What can hang from each mark:
gasizu: kefup zaze
zaze: segof
tavi: kefup rofi zaze
rofi: gasizu segof tavi
sakar: tavi
kefup: gasizu segof

Every row comes from one small tree of marks. The marks that hang from a mark follow it in brackets, in alphabetical order. Every link used is in the known rows. Which tree was each row made from?
In the rows, 100 means zero.
Known rows:
tavi(kefup rofi zaze(segof)): 86,107,113,88,109,145,45,112,99,101,117,123,101,122,89,91,114,112,105,105,125,103
rofi(gasizu segof tavi(kefup)): 100,94,76,79,112,103,86,93,108,102,115,112,82,119,83,78,110,118,94,94,115,111
tavi(rofi(gasizu)): 95,103,89,85,114,104,52,101,105,104,113,118,83,108,93,91,99,115,90,101,111,95
sakar(tavi): 77,106,100,92,106,102,71,96,104,111,112,95,88,108,87,89,104,115,96,104,101,92
sakar(tavi(kefup rofi zaze)): 66,103,112,87,106,127,46,108,99,99,119,105,108,115,91,86,112,120,104,105,111,92
sakar(tavi(kefup(gasizu))): 76,103,79,94,99,120,69,98,100,104,111,93,96,106,96,81,106,117,102,101,105,90
sakar(tavi(kefup rofi)): 68,103,104,85,110,125,48,100,99,101,110,101,101,109,96,88,113,120,103,101,108,88
gasizu(kefup): 100,110,105,90,104,105,67,95,107,111,107,111,99,100,94,90,98,110,98,102,101,89
tavi(kefup zaze): 87,109,112,90,107,127,69,106,105,99,121,112,97,115,90,86,117,115,99,104,111,96
kefup(gasizu(zaze) segof): 95,111,75,103,100,93,65,101,106,106,99,97,84,95,97,86,100,111,92,105,102,110
gasizu(kefup(segof)): 97,110,95,92,102,98,63,95,106,111,106,109,99,90,110,87,97,110,100,102,105,100
rofi(gasizu tavi(kefup zaze(segof))): 101,101,84,85,112,135,79,104,106,100,120,125,90,125,82,91,106,113,100,98,125,113
tavi(kefup rofi): 88,107,111,85,108,128,47,103,106,100,112,110,97,109,98,88,117,115,97,102,112,91
tavi(rofi(segof)): 92,103,100,85,108,96,53,99,104,106,111,108,84,113,85,83,113,113,93,102,114,97
gasizu(kefup zaze(segof)): 90,115,103,92,108,117,62,101,106,116,94,113,96,107,75,99,93,100,101,107,97,99
sakar(tavi(kefup zaze)): 69,106,105,91,106,123,70,103,100,99,120,104,102,112,90,87,111,119,105,103,105,95
gasizu(kefup zaze): 92,115,107,89,110,101,64,99,107,112,95,107,98,100,81,95,97,109,95,106,90,92
gasizu(zaze(segof)): 90,112,104,93,112,115,70,104,106,114,99,107,82,113,71,100,101,102,96,107,106,103

Which tree is each row?
91,106,87,95,96,120,42,110,101,90,115,111,102,101,115,77,110,117,102,103,123,109 : tavi(kefup(gasizu segof) rofi zaze)
73,104,86,91,99,123,43,101,98,100,109,97,104,111,101,80,108,118,103,102,108,88 : sakar(tavi(kefup(gasizu) rofi))
93,115,96,96,105,93,59,97,107,110,94,107,97,89,95,91,93,107,98,106,95,105 : gasizu(kefup(segof) zaze)
108,104,75,90,105,93,74,98,106,96,114,121,97,100,104,88,91,115,97,98,111,119 : rofi(gasizu(kefup(segof)) tavi(zaze))
78,103,68,98,95,113,65,96,100,101,110,92,95,97,112,76,102,115,105,100,109,103 : sakar(tavi(kefup(gasizu segof)))
73,103,86,87,110,117,49,108,95,103,117,117,93,121,82,93,91,114,102,104,115,103 : sakar(tavi(rofi(gasizu) zaze(segof)))
105,102,82,86,108,98,84,101,109,98,122,118,84,113,83,92,105,118,90,100,113,113 : rofi(gasizu tavi(zaze))
103,102,73,82,112,79,79,92,108,110,97,113,86,111,71,86,93,111,92,97,100,109 : rofi(gasizu(kefup zaze) segof tavi)
90,103,104,86,105,96,50,105,104,102,119,116,89,115,84,82,113,118,96,105,118,103 : tavi(rofi(segof) zaze)
101,101,73,88,102,101,76,98,108,99,100,96,87,116,78,77,112,114,93,99,106,109 : rofi(segof tavi(kefup(gasizu(zaze))))
89,109,103,96,105,121,67,104,106,97,119,111,97,102,107,83,114,115,103,105,118,110 : tavi(kefup(segof) zaze)
100,95,77,82,110,106,88,100,107,93,122,120,84,119,80,78,111,120,95,97,118,116 : rofi(gasizu segof tavi(kefup zaze))
108,100,74,81,106,87,82,96,107,102,115,124,92,115,83,81,95,116,94,98,110,114 : rofi(gasizu(kefup) segof tavi(zaze))
96,113,80,101,102,116,66,107,107,108,98,103,85,112,76,91,95,104,94,108,106,104 : kefup(gasizu(zaze(segof)))
98,108,75,91,108,95,69,93,107,109,106,117,89,91,108,86,85,111,99,100,106,104 : rofi(gasizu(kefup(segof)))
89,106,102,90,109,121,45,101,103,98,109,108,97,96,113,85,116,113,100,102,121,101 : tavi(kefup(segof) rofi)
84,109,117,86,107,128,47,109,102,99,119,115,102,113,94,88,119,116,101,105,117,94 : tavi(kefup rofi zaze)
104,104,90,91,103,116,75,95,109,99,112,102,94,99,108,84,118,115,97,98,119,115 : rofi(tavi(kefup(segof)))
71,99,101,85,106,91,53,102,98,104,119,108,95,115,82,81,109,120,100,105,109,101 : sakar(tavi(rofi(segof) zaze))
107,105,83,85,106,100,78,97,107,102,117,121,97,111,89,90,95,115,93,99,110,105 : rofi(gasizu(kefup) tavi(zaze))
74,104,81,97,97,137,66,107,98,102,117,107,102,119,89,83,101,115,110,104,115,100 : sakar(tavi(kefup(gasizu) zaze(segof)))
73,96,74,80,113,86,56,96,98,107,112,108,81,115,84,81,96,120,100,100,107,99 : sakar(tavi(rofi(gasizu segof)))
101,104,95,91,100,116,73,101,106,92,119,109,99,102,107,84,118,115,99,100,119,117 : rofi(tavi(kefup(segof) zaze))
90,110,77,93,113,90,68,97,107,109,94,115,91,92,96,90,83,110,94,103,96,108 : rofi(gasizu(kefup(segof) zaze))
